What can hang from each mark:
Z527: Z6 Z981
Z539: Z6 Z939
Z792: Z527 Z539
Z6: Z792
Z981: Z539
Z499: Z506 Z949
Z939: Z499
Z949: Z981
Z922: Z499

Each row was made from one small tree. The marks that hang from a mark follow it in brackets, in the order of their numbers. Every link used is in the known rows. Write each row's tree.
Known rows:
Z6(Z792(Z527(Z981) Z539(Z939))): [ 43.0  24.0  19.2  11.5  26.1  19.1 -21.3  32.8  15.1  -4.6 -35.3   4.7
 -27.2 -25.7 -20.4  42.3 -15.4 -13.2  10.4 -21.1]
Z949(Z981(Z539(Z6(Z792) Z939))): [ 18.4  28.5   7.5  -6.4  -9.1  30.6 -17.9 -15.5  34.1 -18.1  -1.0  32.8
  18.5  -6.9   3.6  25.6  -0.4   5.2  26.6 -22.1]
Z499(Z506 Z949(Z981(Z539))): [-23.2   0.8   2.5  28.1  -8.0   6.1  -5.8  11.0   4.2  32.6 -24.7  -8.4
  42.1  -5.7   7.4   0.5 -36.4 -12.0  16.7 -20.5]
Z539(Z6 Z939(Z499(Z949(Z981)))): [-43.3   0.2   3.0 -10.1  -0.8  19.0   1.6  31.0   6.0 -26.3  -6.5  27.2
  20.6 -29.3  18.9  17.8  29.4 -30.2  57.5  12.0]
Z939(Z499(Z506 Z949(Z981))): [-54.3  -1.0   9.8   9.3   0.4   6.9   2.6  39.7 -20.3  32.2  -9.1  10.4
  27.6 -18.0  21.4   8.3 -24.4 -44.7  41.9   6.3]
Z981(Z539(Z6 Z939(Z499(Z949)))): [-21.3   5.7 -22.6 -13.8 -16.7  16.1  17.5  12.3   9.9 -10.8 -10.3  -5.2
  21.0 -15.4  19.4  17.9  35.1  -3.8  48.1 -18.3]
Z939(Z499(Z949)): [-25.3  16.4  -5.8   3.6 -16.5  -5.7   9.8  25.5 -14.6  21.9  -5.6 -12.1
   4.6 -15.8  20.7  23.3   5.5 -31.2  44.2  -5.1]
Z6(Z792(Z527)): [ 32.2  40.4   8.6   7.6  -6.9   5.9 -22.4  21.4   0.4  23.1 -10.1   1.5
 -14.5 -11.1  17.6  35.0 -24.6 -19.2  15.2 -30.0]
Z939(Z499(Z506 Z949)): [-46.9   4.1  -5.7   6.9  -4.5   4.3  13.2  32.8 -20.0  39.9 -13.0  -7.5
   4.9 -11.2  28.0  13.6  -7.6 -34.0  40.2 -12.6]
Z981(Z539(Z939(Z499(Z506)))): [-32.0 -11.0  -3.6  -7.8  -8.1  30.6  35.9   4.2  -3.5  35.6   0.8  -5.2
  13.9  -2.3  11.9  22.9   2.8  -2.9  18.3 -27.0]
Z922(Z499): [ 10.1  38.1  21.5   5.5 -28.0   0.7   8.5 -22.5  -1.0  -3.7 -12.7  -2.0
  -5.2  -0.1 -15.7   2.5  -1.2 -10.5  35.5 -39.8]
Z539(Z939(Z499(Z506))): [-46.2  -8.3   4.8 -11.9   3.4  34.6  29.0  17.4  -8.7  25.3  -0.7   7.5
  -7.9  -9.6  16.0  27.6  12.2 -16.6  31.9 -14.8]
Z539(Z6(Z792) Z939(Z499(Z506))): [-25.2  17.8   0.9 -23.9   5.1  35.6   6.7  17.1   4.3  10.5   6.7  38.7
 -20.9 -12.5  29.0  24.2  15.2 -16.5  49.1 -17.9]
Z6(Z792(Z527 Z539(Z939))): [ 53.8  13.9   8.4 -10.3  26.8  17.7 -21.2  26.6  11.4  -9.4 -25.6  -2.9
 -27.6 -10.3  15.2  48.4 -12.9  -9.6  14.9 -26.8]
Z499(Z949(Z981(Z539(Z6)))): [ -3.7  23.1  -1.4  12.6 -20.2   2.3 -20.3  -1.7  18.2 -13.5 -24.9   2.8
  49.8 -12.3   6.1  -0.9  -4.8  -3.7  30.6 -24.4]
Z6(Z792(Z527 Z539)): [ 62.2  32.9  13.6  -3.8  14.9  -1.6 -32.6  26.3  -0.6   1.1 -27.2  -6.1
 -13.8  -7.6  14.3  33.9 -32.2 -17.3  12.8 -36.1]
Z792(Z527(Z6)): [ 26.5  26.5  17.2   7.1  -8.6  14.9  -6.0  18.1   1.3   5.1 -23.8   4.5
   5.7 -24.1   1.3  17.4 -10.7 -13.3  19.9 -47.8]
Z922(Z499(Z506 Z949(Z981))): [-30.0  14.2  20.3  20.4  -6.8   1.5  -0.4  11.3  -8.0  11.4 -29.1  11.7
  16.8  -8.5  -3.5 -13.3 -28.8 -36.7  47.5 -15.3]
Z981(Z539): [ 15.7  23.0   4.8  14.2 -28.6   4.5   1.1 -21.8  10.9  17.0 -11.6 -20.6
  21.6   3.4  -6.1  17.6  -9.4  13.4   7.2 -45.4]
Z499(Z949): [ -9.5  20.0  -6.1  22.7 -11.2   0.4  -4.5  10.6   4.3  13.6 -20.8 -18.4
   1.1  -9.9  11.1  24.2   4.9 -11.3  30.5 -22.3]
Z539(Z6(Z792(Z527(Z981)))): [ 22.9  60.2  14.6  16.0 -10.1   7.5 -31.8  29.9  12.8  -0.2 -27.8  23.7
  -8.9 -36.6 -16.1  15.2 -12.2 -10.0  23.1 -31.7]
Z981(Z539(Z6)): [ 12.8  35.5   1.1   1.0 -32.2   8.6  -7.4 -24.1  20.0 -11.1 -18.2  -5.3
  25.8  -1.5  -1.9   1.9  11.1  21.7  18.0 -54.5]

Which tree is each row?
[ 25.7   2.7  21.7  16.1  22.1  20.9  -6.7  31.5  12.2 -15.8 -49.6 -11.7
  -8.0 -32.6 -27.7  30.2   1.0  -5.3   1.6 -25.4] | Z792(Z527(Z981) Z539(Z939))
[ 14.9  13.1  -6.4 -14.2  22.7   7.5  -0.1  31.9  -0.6   3.5  -4.1  -1.2
 -23.1  -9.1  28.6  47.4   5.8 -32.9  52.6   1.8] | Z6(Z792(Z539(Z939(Z499(Z949)))))
[ -3.4  23.6   5.1  16.2 -22.5  31.1   6.7 -14.0  37.3 -16.8 -26.1   6.0
  17.0 -23.8 -36.0  10.0  26.4  26.2  15.6 -37.8] | Z527(Z981(Z539(Z6 Z939)))
[ 58.5  26.6  17.1  -8.5  25.0  28.8  -8.2  -3.6  24.8 -13.2  -9.5  24.3
 -31.2  -5.6   0.9  40.4   1.7  -9.5  33.7 -37.1] | Z527(Z6(Z792(Z539(Z939))))
[-35.7  14.5  11.9   6.5 -12.1  -3.3  -0.9  30.3 -15.9  11.8  -4.1   6.7
  27.4 -20.3  16.7  19.1  -8.7 -44.3  42.1  11.1] | Z939(Z499(Z949(Z981)))
[  7.5  32.0  -6.9 -27.9 -17.3  22.4   8.1  -3.8  17.1  -0.9  13.1  18.1
   3.4  -6.2  20.0  27.9  18.9  -1.4  42.3 -25.3] | Z981(Z539(Z6(Z792) Z939(Z499)))
[ 36.0  27.9  -7.3  -9.8 -10.9  24.5 -11.1   7.1  27.6  -4.8 -16.9   7.0
   1.7 -13.6  17.9  27.5   5.1   8.4  20.2 -41.9] | Z981(Z539(Z6(Z792(Z527)) Z939))
[ 57.5  19.9  23.3  -4.1  12.6   6.2 -17.4  22.7   1.8 -14.8 -38.9  -1.0
   5.3 -20.2   0.2  15.5 -16.0 -15.2  15.5 -52.4] | Z792(Z527(Z6) Z539)
[ 58.1  58.3  29.9  19.8  13.9   9.1 -23.2   5.1  18.0   0.0 -19.3  23.1
 -14.9 -20.6 -36.2  20.5 -24.5 -19.5  26.6 -34.5] | Z527(Z6(Z792(Z539)) Z981)
[ 38.8  52.0  11.1  32.0 -21.5   4.3 -16.5  14.6  10.5  36.5 -21.7  -6.3
   6.5 -19.5 -21.6  21.5 -42.5  -4.8   1.5 -33.4] | Z6(Z792(Z527(Z981(Z539))))
[-40.6 -17.5 -20.4   2.0  -2.0  20.5  31.2  20.3  -3.3  38.1  -8.3 -18.2
  12.9  -7.1  25.1  20.4   5.3 -13.7  35.9 -15.6] | Z981(Z539(Z939(Z499(Z506 Z949))))
[-64.7 -22.4   5.8   2.2  12.4  26.1  14.1  40.3  -8.8  21.2  -6.7  15.5
  15.0 -20.9  23.7  23.8  -1.2 -42.3  42.4  14.0] | Z539(Z939(Z499(Z506 Z949(Z981))))
[ -6.4  30.3   1.4 -26.7  -7.2  25.9   2.9  10.8  10.5 -10.3  11.4  31.1
 -20.8 -13.8  22.2  35.4  29.1 -12.8  52.4 -14.7] | Z539(Z6(Z792) Z939(Z499))
[ -1.1   1.8  14.7   9.6 -12.5  30.7   6.9 -16.4  21.7  -0.1  -7.6   2.6
  29.5  -3.0  -9.6  29.5  -4.5   7.5   6.2 -20.1] | Z949(Z981(Z539(Z939)))
[  3.5  11.7  -2.3  -7.4 -18.2  31.5   7.1 -22.4  34.3 -22.8 -16.2   1.3
  15.8  -7.5  -1.9  19.3  31.6  27.6  20.3 -47.4] | Z981(Z539(Z6 Z939))
[ 40.2   9.3  27.4  12.4  23.3  31.4  -2.6  30.5  16.5 -22.7 -48.1  11.3
  -7.1 -40.6 -33.0  24.6   1.9  -9.4  12.4 -36.0] | Z792(Z527(Z6 Z981) Z539(Z939))
[ 24.6  51.8  17.2  29.1 -10.1   6.7 -21.7  29.1   4.0  28.0 -20.2   6.8
 -14.8 -30.1 -17.8  28.6 -29.8 -17.5   9.7 -24.1] | Z6(Z792(Z527(Z981)))
[ 33.4  22.4  28.1  20.2  10.1   1.4 -19.0  31.5   0.7  -6.4 -50.1 -14.7
   4.4 -31.3 -29.7  16.5 -19.1 -10.7   0.6 -34.0] | Z792(Z527(Z981) Z539)
[  6.8 -16.5  -6.2 -14.9  24.1   2.4   3.5  56.4 -14.5  -7.8 -32.8 -20.2
  -2.7 -26.9  30.1  36.6  11.3 -33.9  37.4  -6.5] | Z792(Z527 Z539(Z939(Z499(Z949))))
[  2.5   4.8  10.5 -36.1  12.1  20.7   6.4  10.5   7.0 -43.7 -15.9  12.1
  -0.6 -14.3  11.1  23.5  39.0  -6.4  40.9 -22.6] | Z792(Z539(Z6 Z939(Z499)))
[-26.6  10.0   4.3 -24.5 -10.9  26.7  15.9   8.4   7.3 -21.7  -0.5  18.9
  -2.6 -20.1  14.5  23.6  45.9  -5.3  43.5 -18.1] | Z539(Z6 Z939(Z499))
[-25.3   7.9  -2.4  15.3 -10.5   8.2 -15.3   8.9  14.2   4.2 -31.4   9.0
  49.1  -9.9  11.7 -12.8 -18.1  -6.5  27.2 -30.1] | Z499(Z506 Z949(Z981(Z539(Z6))))
[  8.7  17.1   3.9  12.8 -15.7  31.3   1.4  14.2  25.5 -13.4 -40.2   0.6
  19.4 -34.8 -27.1  13.5  15.9  17.9   7.3 -40.9] | Z792(Z527(Z981(Z539(Z6 Z939))))
[ 29.7  30.4   4.8  23.1  -9.1  23.9  -4.1  15.7  22.0  26.9 -20.5  -3.5
  -7.7 -24.0 -20.8  39.4 -19.6   1.1   2.6 -26.4] | Z6(Z792(Z527(Z981(Z539(Z939)))))
[-13.6  11.7   9.8  21.2 -19.5  -0.1   4.2  -3.9  -4.3  20.9 -28.5  -4.3
  39.0  -0.6  -9.5 -20.0 -40.9 -22.9  37.2 -27.6] | Z922(Z499(Z506 Z949(Z981(Z539))))
[ 26.5  16.4  12.3  21.0  -9.0  35.7  13.8  11.7  22.7   6.8 -32.4   3.1
  13.5 -34.7 -36.4  20.8  -4.1   3.3   6.2 -45.1] | Z792(Z527(Z6 Z981(Z539(Z939))))
[ 53.5  46.0  24.7  19.4  14.3  -0.9 -32.8  31.5   2.6   7.6 -36.6  -2.0
 -15.4 -24.8 -19.2  26.2 -36.8 -18.5   6.3 -27.8] | Z6(Z792(Z527(Z981) Z539))
[-57.1  -8.4 -14.3 -11.6   5.8  25.9  18.9  32.7  -0.6   0.6 -16.1  11.0
  -1.1 -22.2  30.3  13.4  36.0 -19.9  55.8 -11.4] | Z539(Z6 Z939(Z499(Z506 Z949)))
